Each row comes from the steps of one walk. Every step used is in the known rows, and no mark comes twice. Write the walk behind each row, first mark first.
In the rows, zero is written as 128.
Known rows
T K R B Z W: [106 162 136 160 117 149 127 113 178 153 123 204  83 127 149 129 153 140
 108 160 110 151 120 129 157 137  98  87 132  42  98 133  91 119 174  85
 139]
C Z B: [ 98 114 132 178 142 163  85 124 138 131 105 141 133 118 163 147 148 127
 149 149 159 114 117 182 130 131 144  79 136  75  93 118  96 117 122  75
 145]
B Z: [124 160 145 165 129 154  92 125 138 129 118 133 128 100 169 138 131 143
 112 187 147 157 102 129 130 135 126 103 142  71  99 135 123 111 142 115
 172]
N G: [129 134 142 146 132 169 131 141 128 111 128 129 142  93 186 139 119 130
 148 152 152 140 122 145 117 141 115 102 135  79 112 145 104  99 152 140
 145]
Z B R K: [134 153 137 181 136 174  82  94 165 111 155 144 100  89 175 104 143 119
 128 160 169 124  74 138 115 130 146  52 115  75 105 121  91  91 129  84
 149]
N B R G: [133 141 153 154 161 205 106 134 155 102 151 102 122 128 204 107 123 117
 104 166 162 159 109 138 144 147 118  50 136  92  87 140  81  71  92  97
 192]
W T: [116 141 142 170 126 159 110 147 120 129 103 117 150 101 146 105 123 148
 102 169 173 151 117 142 136 167 137  92 173  83 118 136 126 110 130 114
 139]
C Z W: [ 78 116 129 148 134 158  91 106 154 124 109 161 128 146 141 136 150 149
 132 178 158 130 139 173 145 151 136 102 162  89  99 133 106 107 130  96
 128]
K T W Z: [ 98 150 129 154 123 171  99 144 137 138 114  90 114  94 203  96 131 132
 119 165 164 142  98 127 141 118 129  71 131  63 161 166 118 110 134 107
 143]
G N B R K: [132 159 152 139 151 189 116 131 150  83 137 129 125 112 203  86 101 135
 103 167 155 151 111 147 112 144 155  79 138  79 114 163  97  80 120 101
 174]
W T K R: [127 154 135 160 117 175 134 156 153 147 138 138 124 127 153 100 123 142
  88 146 143 138 113 143 148 163 117  90 173  58 103 129 114 123 137 100
 113]
B R G N: [107 138 156 166 151 168 122 130 155 103 125 136 129 104 189 104 125 120
  96 162 160 178 126 180 112 166 139  24 107  87 103 134 100  70 128  68
 189]
W T K Z: [134 141 136 173 119 165 117 160 146 159 136 124 114 104 140  88 107 140
  99 146 165 130 105 156 152 171 101  82 176  70 126 135 112 120 132  96
 122]
K T W Z C: [ 97 157 141 154 115 152 115 157 155 134 149  74 112 117 214  98 122 122
 120 156 159 151 110 131 137 110 162  91 137  62 138 176 133 101 129  96
 139]
K T W: [109 140 131 146 113 156 104 155 136 133 111 107 118 106 190 100 125 123
 124 178 148 133  88 110 122 115 125  76 109  77 149 157 134 108 152 134
 142]
C Z: [ 99 129 126 147 143 156 102 138 136 117 109 140 133 123 160 146 135 138
 120 178 153 124 132 179 139 158 136  90 153  85  97 133 105 112 117  96
 142]
Z B R: [111 128 142 203 143 163  95 100 153 120 136 139 112  87 177 115 135 115
 128 149 157 145  89 140 119 119 127  52 117  85 104 124  89  99 127  70
 159]
Z W T: [ 97 131 140 173 119 150 110 116 135 138 100 140 143 125 128 104 144 155
 101 171 181 150 124 141 143 171 145  95 183  95 118 138 128 111 139 107
 131]
R K Z B: [140 140 142 165 127 169  68 130 173 144 137 131 103  85 173  97 124 120
 137 127 167 112  87 159 129 138 111  66 128  59 112 132  96  98 137 121
 122]
B Z W: [112 150 144 165 118 143  92 102 153 137 118 160 117 127 145 130 145 152
 116 186 149 159 106 128 138 135 129 104 149  79 108 136 122 110 160 112
 155]
T W: [110 141 133 167 108 153 106 148 132 143 120 118 131 103 174 104 117 136
 118 164 153 143  98 114 136 141 133  80 121  90 152 146 124 109 131 115
 143]
Z B R K T W: [126 158 128 169 122 178  72 114 159 119 142 126  83  87 203  80 133 109
 130 173 154 123  44 116 101  86 141  26  84  68 141 134 105  94 150 116
 145]
G R: [111 148 145 154 128 145  99 131 137 126 111 132 127 109 161 118 110 121
 117 161 147 140 119 137 126 143 147  91 107 109 135 132 111 103 150 110
 161]
R G Z W T K: [117 138 159 178 116 194 113 120 128 165 141 140 109 144 111 100 157 135
 112 195 147 136 122 155 159 174 154  73 166  84  92 111 110  96 143  64
 121]
G Z W T K R: [101 134 144 162 105 160 137 130 152 161 138 170 108 156 104 109 152 143
 104 184 114 136 129 155 153 149 137 104 176  70  81 128 117 118 154  83
  92]
T W Z: [101 148 137 169 120 168 109 138 135 147 120 109 127 101 191 104 125 149
 110 150 169 154 115 131 157 138 137  80 137  80 165 159 111 109 113  83
 139]
W Z B R K T: [122 153 131 169 148 206  69 101 170 104 152 116  80  78 214  99 151 110
 130 162 179 121  75 153 122 107 145  53 124  44 114 140  81  95 133  79
 148]
G Z B R K: [128 142 153 178 131 181  85  97 147 116 149 149  92 101 148 117 147 104
 135 203 127 121  86 149 118 122 165  69 105  85  82 115  92  91 134  76
 143]
R B: [104 131 146 154 132 144 109 143 132 126  90 149 129  89 152 130 130 123
 132 164 149 139 133 144 144 160 112  67 117  73 129 144  91 103 137 102
 164]
K Z W: [ 96 111 144 152 120 139  99 118 175 156 121 143 108 115 135 107 131 131
 120 139 169 139 120 153 150 154  97  87 149  82 123 144 114  98 135 120
 128]
B R: [116 139 141 164 136 156 112 113 150 112 133 144 116  99 169 120 121 124
 106 179 158 152 102 141 128 150 123  72 128  97 104 134  97  97 124  94
 165]
G N K: [112 137 159 164 130 175 111 127 145 114  75 141 146  93 173 116 124 140
 111 146 166 157 166 173 106 137 143  95 113  70 130 161 128  89 129 132
 171]
B R K Z W T: [100 141 141 155 122 166  96 117 175 128 141 153  99 105 132  77 126 142
  84 173 180 157  90 159 137 171 123  69 174  93 113 132 108  87 128 116
 118]
N B R G Z C: [131 148 178 152 154 193 120 149 151 108 182  87 116 153 178 116 120  94
 117 200 124 168 129 149 140 135 162  78 130 104  33 138 103  59  98  67
 186]
R G N K T: [121 142 162 142 145 206  94 143 155 108  77 116 125 101 200 107 144 119
 106 156 175 154 154 179  96 134 131  55  88  55 106 152 123  69 133 148
 190]

Which walk is each row?
[141 161 140 158 127 204 124 159 156 151 154 134 120 129 167  96 132 135
  89 146 148 148 114 158 150 175 114  44 164  51  79 116 103 100 129  96
 126]  W T K R G
[140 172 146 124 132 179 115 138 130 109 134 142 122  91 192 129 101 117
 141 161 143 137 106 141 110 135 148 113  97 101 127 135 100  94 164 158
 146]  N G R K
[117 129 161 197 151 173 107 113 162 117 121 138 122  92 198 100 138 114
 115 131 166 171 107 178 109 134 142   4  92  78 105 116  90  72 132  42
 179]  Z B R G N
[121 139 146 163 153 183 103 128 157 111 151 125 115 102 186 117 137 118
 106 176 167 160 101 149 129 165 121  43 117  92  83 122  91  74 111  89
 178]  B R G
[ 89 120 130 188 150 166  94 110 149 112 125 151 113 113 170 143 140 123
 135 163 154 130 100 175 123 124 140  54 138  87  92 111  81 105 115  48
 163]  C Z B R
[122 128 156 146 128 164 134 145 117 116 120 137 133 102 148 154 129 117
 153 192 117 139 138 155 115 135 134 121 123  92  95 136 109  98 159 126
 145]  N G Z
[109 127 173 155 145 199 106 104 153 120 144 126 108 155 151 111 150 109
 117 202 129 159 127 139 154 138 138  64 131 109  72 132  87  70 113  73
 171]  N B R G Z W
[118 152 150 170 132 145 121 135 157 124 152  95 124 117 192 118 126 136
 122 150 175 155 142 156 146 149 166 108 162  62 106 161 122  97 115  74
 145]  W Z C
[ 90 136 124 170 117 170 117 118 132 150 120 160 120 157 122 111 148 164
 113 173 167 124 121 167 153 160 148 100 207  89 112 119 112 132 135  58
 110]  C Z W T K
[108 131 155 210 164 194 107 111 165 123 125 122 121  85 210 103 144 118
 110 118 178 179 126 192 133 142 150  10 114  65 115 128  73  76 122  18
 178]  W Z B R G N
[120 125 157 162 140 185  93 137 164 147 130 139 111 125 155 127 158 100
 137 155 111 141 135 173 132 134 130  42 101  55  46 112  96  81 131 101
 138]  K R G Z B
[119 154 144 143 132 187 112 134 178 116  99 149 130 109 174 125 135 130
 101 140 141 149 154 164 126 132 107 100 123  60  85 153 113  89 117 168
 152]  N K R
[128 131 138 212 132 169 114 131 158 155 155 135  91  90 145  78 117 122
 101 121 162 136  69 154 139 135 114  34 158  78 122 119  92 116 135  47
 131]  W T K Z B R
[ 76 122 130 159 131 158 104 123 131 134  94 152 144 153 119 126 149 160
 104 188 179 143 135 177 147 171 150  89 208  97 111 130 116 112 130  91
 126]  C Z W T
[138 160 140 124 150 207  87 130 162  75 149 107  97 117 207  94 121 113
 111 200 156 119  77 117 118 120 120  84 134  65 100 160  99  84 118 136
 172]  N B R K T
[107 133 151 183 101 163 123 112 127 160 127 150 108 146  95 102 148 143
 114 196 138 127 123 137 155 159 161 107 179  94 115 125 123 119 159  66
 106]  G Z W T K
[126 165 142 190 104 161 114 102 145 165 131 154 106 137 130 106 143 167
  98 185 162 153  84 120 152 147 141 105 188  77 117 126 124 130 164  83
 132]  B Z W T K
[108 135 136 141 129 158  89 103 192 123 159 162  79 104 152  89 128 129
 106 167 168 142  89 157 140 161 108  75 134  83 107 138  98  80 128 111
 129]  B R K Z W
[116 133 156 131 141 184 108 154 158 133 140 135 122 131 156 133 149 107
 116 180 109 152 148 170 139 159 119  71 117  66  48 119 104  77 125 115
 141]  K R G Z
[116 137 139 185 105 164 121 109 133 161 127 146 113 136 131  88 138 157
 103 161 176 130 103 134 153 156 144 100 185  77 132 131 123 123 150  79
 113]  Z W T K
[ 93 150 138 137 123 137 112 125 179 140  95 192 108 120 140 143 153 138
 104 162 116 175 126 142 150 137  99  77 125  55  91 136  97 103 167 118
 157]  K R B Z W
[114 168 138 134 132 145 111 157 159 124  95 174 117 100 163 147 137 129
 114 171 112 173 126 142 139 147  96  73 118  47  85 136  94 111 155 121
 170]  K R B Z
[126 144 163 136 140 210 101 148 165 129 112 141 122 125 152 135 156 108
 103 173 113 155 169 181 129 143 122  80 104  58  45 130 104  67 112 147
 159]  N K R G Z
[ 97 123 143 167 119 145 100 135 154 154 105 134 127 118 121  92 130 147
  98 144 180 156 112 161 151 171 110  83 183  92 125 142 123 104 138 121
 114]  K Z W T
[114 116 157 192 126 155  88 120 129 139 115 132 128 106 139 128 152 111
 151 173 132 121 121 155 123 121 151  82 117  80  96 123 112 105 139  74
 137]  G Z B
[135 153 150 173 114 145 133 169 162 152 167 104 114 122 144  84  99 133
  96 136 163 140 110 151 148 161 128  98 180  68  92 145 130 110 135  85
 117]  W T K Z C
[111 124 140 159 112 155 109 110 177 160 151 154  88 123 142  97 124 134
 123 134 158 117 105 144 155 147  92  89 152  68 129 143 110 111 143  91
 113]  T K Z W
[119 133 161 152 147 173 109 148 142 122 110 128 142 101 186 101 128 132
 112 146 166 160 146 176 120 172 139  49 117  74 111 137 113  77 131  98
 171]  R G N
[ 99 123 152 157 115 163 138 134 112 135 102 141 144 122 112 135 144 141
 136 191 135 156 143 148 124 147 155 116 163 103 100 129 121  97 175 120
 123]  N G Z W T
[111 151 142 180 115 146  94 114 135 151 101 151 136 119 131 116 144 164
  90 194 164 174 106 135 142 152 147 100 187  88 113 131 136 112 157 115
 141]  B Z W T
[131 158 132 114 128 178  76 128 146 102 127 118 103 104 182 106 136 121
 129 192 167  99  90 142 115 143 128  90 124  50 111 149 120  95 146 150
 137]  R K T
[116 183 127 117 113 167  83 149 142 128 129 120 103 104 188  81 105 112
 122 186 142 126  72 111 108 116 153  78  69  93 160 145 122 100 162 153
 142]  G R K T W
